What can hang from each mark
K_354: K_622
K_612: K_824
K_622: K_51 K_612
K_51: K_223 K_582 K_622 K_824
K_824: K_51
K_582: K_426
K_223: K_51 K_426
K_426: K_223

Every row comes from one small tree of marks. The marks that hang from a mark follow it in brackets, in the order of their numbers. Every link used is in the known rows. Which tree was each row made from?
Known rows
K_582(K_426(K_223(K_51(K_622(K_612))))): -1.88; -4.29; +1.28; +0.79; -0.58; -1.87; -0.38; +1.77; -1.48; -0.34; -2.35; -1.11; -0.40; -0.25; +0.17; -0.57; -0.24; -3.46; +0.21; +0.16; +2.75
K_354(K_622(K_51 K_612(K_824))): +1.40; -1.29; +1.11; +0.53; -0.25; -0.93; +0.84; -0.20; -0.58; +5.28; -0.82; -0.72; -1.59; -2.80; -0.38; -0.37; -1.46; -0.89; +0.18; +0.97; +3.78
K_824(K_51(K_582 K_622)): -0.65; -1.81; -2.03; -0.20; +0.94; -1.63; -0.33; +0.95; +3.33; -1.58; -0.98; +0.69; +0.28; +0.69; -0.37; -0.35; -0.31; +2.80; -1.74; -2.89; -1.11
K_582(K_426(K_223(K_51))): -1.62; -4.15; +1.32; +1.35; -0.99; -2.26; -0.40; +2.24; -1.26; -0.06; -1.32; -1.33; -0.04; +0.18; +0.09; -0.27; +0.23; -1.96; -0.65; +0.37; +1.79
K_622(K_612): +0.61; +3.53; +1.53; +2.22; +0.85; -0.13; +0.00; +0.92; -0.66; +3.69; -0.88; +0.45; -0.51; -0.97; +0.73; -0.46; -0.46; -2.35; +1.06; -1.70; -1.19
K_354(K_622(K_51(K_582) K_612(K_824))): +0.90; -0.42; +0.71; +0.04; +0.29; -0.40; +0.74; -0.90; -0.50; +3.98; -1.20; -0.44; -2.02; -2.18; +0.18; -0.64; -2.15; +0.35; +0.07; +1.25; +2.83
K_51(K_223 K_582): -0.41; +5.57; +0.35; +0.97; -0.19; +0.33; -0.71; -1.40; +1.01; -3.68; +0.44; +0.49; +0.86; -0.78; +1.34; -0.09; +0.81; +2.42; -0.30; +0.15; -5.72
K_354(K_622(K_612(K_824))): +0.73; +0.94; +1.27; +0.98; +0.11; -1.27; -0.49; -0.37; +0.41; +4.39; -1.84; -0.49; -1.82; -2.07; -0.93; -1.08; -0.24; +0.12; -0.29; -0.20; +4.35
K_622(K_51(K_223 K_582 K_824) K_612): +2.75; +4.52; +1.44; -0.14; +0.78; +4.66; +1.44; +0.03; -2.45; +2.87; +1.39; +0.76; -0.35; -1.67; +1.55; +1.65; -2.26; +0.39; +1.13; +2.06; -5.90
K_354(K_622(K_51 K_612)): +1.79; -1.81; +1.68; +1.17; -0.04; -1.94; +0.18; +0.58; -0.60; +6.17; -1.45; -0.52; -1.38; -3.64; -0.75; +0.12; -2.05; -1.90; -0.34; +1.01; +2.74
K_622(K_51(K_223) K_612(K_824)): +1.83; +2.18; +0.97; +0.56; -1.08; +3.33; +3.06; -0.99; -2.85; +2.90; +2.09; -0.43; -0.04; -2.11; +2.55; +0.57; -0.67; -2.32; +2.53; +0.28; -1.95
K_51(K_223(K_426) K_582 K_824): +1.07; +4.33; -0.01; -1.37; +0.81; +1.95; -2.08; -1.26; -0.02; -3.81; +0.72; +0.62; +0.25; +2.22; -1.20; +0.57; +1.61; +3.54; -0.62; +2.11; -5.07
K_51(K_223 K_622): -1.22; +1.16; +0.09; +0.27; -1.06; -2.98; -1.34; -1.04; +2.20; -3.90; -0.45; +0.20; +1.97; -1.79; -1.18; -0.23; +2.86; -2.58; +0.50; -0.30; -0.13
K_426(K_223): -1.12; -0.60; +1.59; +3.44; +0.73; -2.42; -2.09; +1.45; +0.62; -2.33; -0.50; -0.41; -0.30; +2.92; +0.94; -1.14; +1.00; -0.08; +0.24; -0.72; +2.13
K_51(K_223(K_426) K_582): -0.35; +2.58; -0.40; -0.33; +0.10; -0.90; -1.39; -2.10; +0.03; -4.71; -0.35; -0.17; +0.52; +1.22; +0.93; -0.64; +1.25; +0.28; +0.45; +0.15; -3.50
K_223(K_51(K_622(K_612) K_824)): -1.08; -0.69; -0.46; -1.09; -0.21; +1.58; -0.47; +0.26; -0.72; +1.31; +0.70; +0.75; +1.38; +0.03; -1.27; +1.02; +0.12; -3.36; +0.51; -1.27; +4.95
K_612(K_824(K_51(K_223(K_426)))): +0.62; -0.36; -1.47; -0.01; -1.28; +0.87; +1.39; -0.55; +0.75; -1.10; +1.99; -0.78; +0.22; +1.69; +0.64; -0.41; +2.58; +3.01; -0.20; -2.47; -0.06
K_223(K_51(K_582) K_426): -1.84; -3.78; -2.18; -1.42; +0.10; -1.28; -0.94; -1.53; -2.04; -2.13; -0.14; -0.59; +0.86; +3.17; +0.45; -0.58; +0.01; -4.73; +1.26; -1.83; +5.14
K_622(K_51(K_582) K_612(K_824)): +0.36; +2.73; -0.20; +0.10; +0.69; +2.79; +2.52; -1.05; -2.16; +2.53; +0.83; +0.15; -1.33; +0.06; +2.80; -0.50; -2.25; -0.93; +2.36; +0.22; -1.39
K_582(K_426(K_223)): -1.22; -2.79; +1.85; +2.04; -0.45; -3.40; -0.89; +2.66; -0.38; -0.30; -2.03; -1.11; -0.76; +0.52; -0.43; -0.86; +0.72; -0.56; -0.86; +1.00; -0.27

Write each row's tree
-0.94; -2.89; -1.90; -2.40; +0.55; +0.66; -1.43; -0.82; -2.15; -1.41; +0.58; -0.12; +0.65; +4.11; -0.96; +0.29; +0.18; -2.09; +0.41; -0.52; +4.11  K_223(K_51(K_582 K_824) K_426)
-2.55; +0.24; -0.02; -1.67; +1.64; -0.96; -2.78; +0.59; +2.07; -4.46; -2.65; +0.96; -0.97; +3.10; -2.69; -0.87; +0.48; +3.02; -1.34; +3.15; -0.16  K_51(K_582(K_426(K_223)) K_622 K_824)
+0.61; +0.20; -1.12; -0.43; +0.68; +1.16; +0.43; -0.12; +1.90; -1.64; -0.81; +0.70; +0.41; -1.39; +1.12; +0.36; -0.57; +2.01; -0.83; -2.79; -3.66  K_824(K_51(K_223 K_582 K_622(K_612)))
-0.87; -2.18; +1.07; +1.78; +0.29; +0.90; -1.74; +1.56; -0.88; -1.66; +1.14; -0.30; +0.43; +3.18; +0.74; +0.22; +0.45; -0.21; +0.11; -0.70; +4.20  K_426(K_223(K_51(K_824)))
+0.45; -0.25; +0.48; +0.33; -1.24; -0.70; +1.59; +0.31; -0.93; -0.10; +0.88; -0.47; +0.69; -2.03; +0.89; +0.87; -0.96; -0.40; -0.24; +2.48; -5.45  K_622(K_51(K_223 K_582(K_426)))
-0.56; +3.77; +0.73; +0.27; -0.89; -0.44; -0.09; -0.61; +0.26; -3.06; -0.73; -0.14; +0.34; -1.69; +0.79; +0.06; +0.54; +2.10; -1.04; +1.49; -6.72  K_51(K_223 K_582(K_426))
-2.14; -1.87; +0.55; +1.87; +0.53; -0.03; -1.56; +0.25; -0.67; -3.57; +0.28; -0.27; +0.16; +3.05; +2.22; -0.70; -0.50; -0.69; +0.53; -1.35; +4.01  K_426(K_223(K_51(K_582)))
+0.10; +2.94; +0.52; -0.90; -0.40; +0.20; -1.99; -0.02; +2.16; -2.79; +0.62; +1.03; +1.69; -0.35; -3.11; +1.06; +3.13; +0.99; -0.68; +1.67; -1.44  K_51(K_223 K_622 K_824)
-2.25; -0.19; -1.41; -1.74; +0.20; +1.10; -1.03; -0.63; +0.48; -1.90; +0.74; +1.04; +1.44; +1.47; -1.21; +0.53; +0.03; -0.69; -0.27; -0.38; +3.70  K_223(K_51(K_582 K_622 K_824))
-2.03; +3.55; -1.00; -1.54; +1.85; -0.81; -2.74; -0.31; +3.18; -3.67; -1.10; +1.90; +0.00; +2.55; -2.89; -0.61; +0.99; +3.16; -1.09; +1.71; -0.26  K_51(K_582 K_622 K_824)
+1.29; -1.35; +0.91; +0.15; +0.14; -1.90; -0.83; +0.82; +1.02; +3.46; -0.43; -0.19; -1.06; -1.71; -2.29; +0.44; -1.39; +2.27; -2.01; +2.75; +1.43  K_354(K_622(K_51(K_582 K_824)))
-0.96; +1.20; -0.78; -0.61; +0.02; +2.39; -0.45; +0.21; -0.44; -0.01; +1.96; +0.82; +1.13; +1.52; -0.27; +1.14; -0.32; +1.03; -0.83; -0.56; +1.36  K_223(K_51(K_582 K_824))
+0.75; +1.21; +0.13; +0.18; +0.53; +0.25; +0.42; +1.38; +0.15; +1.28; +1.85; +0.64; +0.07; +0.89; -0.83; +1.03; -1.01; +1.87; -0.70; +2.48; -3.34  K_622(K_51(K_582 K_824))
+1.04; +3.84; +0.04; +0.70; +0.43; +3.36; +1.58; -0.63; -0.62; +1.79; +0.41; +0.25; -0.89; -0.42; +2.37; -0.53; -0.28; +1.61; +0.91; -2.64; -1.90  K_622(K_612(K_824(K_51(K_223 K_582))))
+0.79; +2.02; +0.59; +0.89; +1.15; +1.15; +1.59; +0.25; -1.96; +3.46; -0.07; +0.51; -0.80; -1.36; +2.27; +0.06; -3.11; -2.56; +1.65; +0.30; -3.06  K_622(K_51(K_582) K_612)
+0.15; -0.02; -0.18; -2.23; -0.09; -1.19; -2.60; -0.81; +1.10; -3.97; -0.32; +0.39; +1.40; +1.34; -3.53; +0.43; +3.67; -1.15; +0.19; +1.67; +0.10  K_51(K_223(K_426) K_622 K_824)
-0.22; +0.03; -1.66; -0.18; -1.31; +0.65; +1.37; -0.70; +2.10; -2.01; +1.60; -0.23; +0.60; +0.94; +0.16; -0.53; +2.58; +2.99; -0.28; -2.40; +0.73  K_612(K_824(K_51(K_223 K_622)))
+2.24; -0.97; +0.67; -0.21; -0.81; +0.00; +0.41; +0.89; -1.32; +1.06; +2.46; -0.36; +1.10; +0.08; -1.20; +1.70; +0.86; -1.15; +0.03; +2.50; -2.83  K_622(K_51(K_223(K_426) K_824))
-0.79; -0.80; -1.92; -0.08; -0.66; -0.51; +1.07; -0.10; +2.34; -0.95; +1.07; -0.10; +0.07; +2.02; -0.39; -1.04; +2.15; +2.78; -0.45; -2.83; +2.37  K_612(K_824(K_51(K_622)))
-3.95; -1.41; -0.45; -0.59; +1.14; -4.06; -2.14; -0.35; +2.07; -5.62; -3.81; +0.23; -0.69; +1.83; -0.69; -2.06; +0.04; -0.39; -0.22; +1.29; +1.17  K_51(K_582(K_426(K_223)) K_622)
+2.03; -0.68; +1.41; +0.38; -0.85; +0.18; +1.03; -0.75; -1.15; +4.52; -0.39; -0.86; -1.12; -3.82; +0.13; +0.15; -0.94; -0.77; +0.34; +1.34; +2.18  K_354(K_622(K_51(K_223) K_612(K_824)))
+2.30; -1.03; +2.06; +0.91; -0.57; -0.79; +0.37; +0.10; -0.87; +5.09; -1.00; -0.68; -0.89; -4.73; -0.29; +0.62; -1.61; -1.86; -0.20; +1.34; +1.01  K_354(K_622(K_51(K_223) K_612))
-2.22; -4.19; -2.50; -3.50; +0.78; -0.46; -2.13; -1.62; -1.07; -3.49; -0.47; +0.14; +0.95; +4.49; -1.88; -0.22; +0.74; -3.85; +0.93; -0.36; +6.49  K_223(K_51(K_582 K_622 K_824) K_426)
+0.91; +1.11; +0.39; +0.90; -0.15; +1.70; +2.76; -0.10; -2.37; +4.33; +1.39; -0.20; -0.69; -0.74; +1.91; -0.12; -1.32; -2.60; +2.30; -0.24; +0.14  K_622(K_51 K_612(K_824))
+2.64; +1.85; +1.60; +0.85; +0.86; +2.09; +1.41; +1.90; -2.07; +6.17; +1.23; +0.55; -0.47; -1.15; +0.12; +1.44; -1.86; -1.74; +0.99; +1.28; -2.56  K_622(K_51(K_824) K_612)
+1.81; -0.65; +1.26; -0.08; -0.43; -0.84; -0.65; +0.20; +0.76; +2.45; -0.04; -0.26; -0.60; -2.67; -1.88; +0.92; -0.84; +2.27; -1.78; +3.05; +0.04  K_354(K_622(K_51(K_223 K_582 K_824)))
+1.58; -2.38; +1.47; +0.97; -1.26; -2.97; -0.09; +0.43; +0.53; +3.29; -0.24; -0.95; -0.02; -3.78; -1.38; +0.65; -0.45; -0.48; -1.23; +1.78; +1.41  K_354(K_622(K_51(K_223)))
+2.29; +1.77; +1.69; +1.29; -0.49; +1.42; +2.20; +0.32; -2.63; +3.94; +1.04; -0.13; +0.37; -3.62; +2.13; +1.23; -1.49; -3.98; +1.95; +0.42; -3.74  K_622(K_51(K_223) K_612)
-2.41; -2.34; +0.23; +0.56; +0.93; +0.62; -2.31; +0.16; +0.00; -4.51; -0.11; +0.24; +0.25; +3.61; +0.70; -0.43; +0.05; -0.47; +0.39; -0.39; +4.96  K_426(K_223(K_51(K_582 K_622 K_824)))
+0.54; -2.14; -0.99; +0.49; +0.62; -1.18; +0.31; +1.82; +2.19; +1.45; -1.01; +0.47; +0.23; -0.65; -0.43; +0.09; -0.14; +0.00; -0.90; -3.65; +0.06  K_824(K_51(K_622(K_612)))
+2.39; -2.52; +1.69; +0.42; -0.36; -1.64; +0.08; -0.21; -1.43; +4.58; -1.44; -1.00; -1.01; -3.70; -0.49; +0.36; -1.43; -2.82; +0.28; +1.34; +2.01  K_354(K_622(K_51(K_223(K_426)) K_612))
+1.76; +3.17; +0.97; +0.12; +1.66; +3.13; +1.21; +0.87; -1.92; +4.21; +0.74; +1.00; -1.04; -0.28; +0.90; +0.95; -2.85; +0.07; +0.83; +1.75; -4.02  K_622(K_51(K_582 K_824) K_612)
+0.07; -2.70; -1.99; -1.32; +0.28; -0.94; -0.48; -0.40; +2.25; -3.67; -0.83; +0.09; +0.78; +0.59; +0.04; -0.02; +0.63; +1.44; -0.96; -2.48; -2.11  K_824(K_51(K_223(K_426) K_582 K_622))
-1.43; -0.78; -2.24; -0.90; -0.46; -0.26; +1.21; -0.46; +2.17; -2.00; +0.17; -0.12; -0.48; +1.85; -0.12; -1.29; +1.37; +3.84; -0.76; -1.84; +1.03  K_612(K_824(K_51(K_582(K_426) K_622)))
-1.06; +3.30; +0.16; -2.72; +0.06; +0.62; -1.69; -0.76; +1.70; -4.84; -1.30; +0.92; +0.57; -0.33; -2.55; +0.54; +1.57; +3.23; -1.32; +3.64; -4.40  K_51(K_223 K_582(K_426) K_622 K_824)
+0.06; +0.54; -1.88; -0.49; -0.60; +1.56; +1.29; -1.18; +1.00; -2.32; +1.65; -0.45; -0.05; +2.35; +1.01; -0.80; +1.87; +4.27; -0.29; -2.30; -0.97  K_612(K_824(K_51(K_223(K_426) K_582)))
-2.87; -1.64; -1.10; -1.40; -0.28; +0.18; +0.24; -0.84; -1.09; -0.65; -1.44; +0.17; +0.65; -0.70; +0.62; -0.21; -1.28; -4.13; +0.75; -1.15; +3.83  K_223(K_51(K_582(K_426) K_622(K_612)))
-0.40; +1.40; -1.88; +0.38; -0.29; +0.97; +1.40; -0.30; +1.74; -0.96; +1.62; +0.01; -0.41; +2.29; +0.82; -1.01; +1.24; +5.10; -0.87; -2.57; -0.47  K_612(K_824(K_51(K_582)))
+1.37; -3.03; -0.95; -0.59; -0.04; -0.45; +0.15; +0.34; +0.83; -0.46; -1.04; -0.21; +0.73; -0.73; -0.06; +0.46; +0.81; -1.25; -0.05; -3.24; -0.96  K_824(K_51(K_223(K_426) K_622(K_612)))
-0.84; +0.88; -2.06; -0.70; -0.66; +1.25; +1.09; -1.52; +2.17; -3.24; +1.25; +0.02; +0.27; +1.43; +0.71; -0.78; +1.95; +4.20; -0.39; -2.32; -0.20  K_612(K_824(K_51(K_223 K_582 K_622)))
+2.37; -0.64; +1.19; +0.51; -0.18; +0.67; +1.65; -0.06; -3.36; +3.18; +0.45; -0.61; +0.14; -1.99; +1.79; +0.82; -1.23; -5.33; +2.47; +0.40; -2.37  K_622(K_51(K_223(K_426)) K_612)
-2.06; -1.19; -0.75; -0.18; -0.92; +0.05; +0.53; +0.15; -1.08; -0.16; +0.35; -0.16; +1.05; -0.09; +0.74; +0.36; -0.81; -1.60; -0.34; -0.95; +1.48  K_223(K_51(K_582(K_426)))
-0.59; +0.66; -1.65; +0.00; -0.64; +0.77; +1.66; +0.12; +1.37; -0.56; +1.01; -0.29; -0.66; +1.78; +0.61; -0.94; +1.03; +5.09; -1.11; -1.83; -0.83  K_612(K_824(K_51(K_582(K_426))))
-0.41; -1.51; +0.06; +0.53; -0.35; -2.26; +1.30; +1.32; -0.40; +1.35; +0.27; -0.32; -0.02; -0.81; +0.17; +0.11; -1.60; -0.80; -0.39; +1.96; -3.13  K_622(K_51(K_582(K_426)))
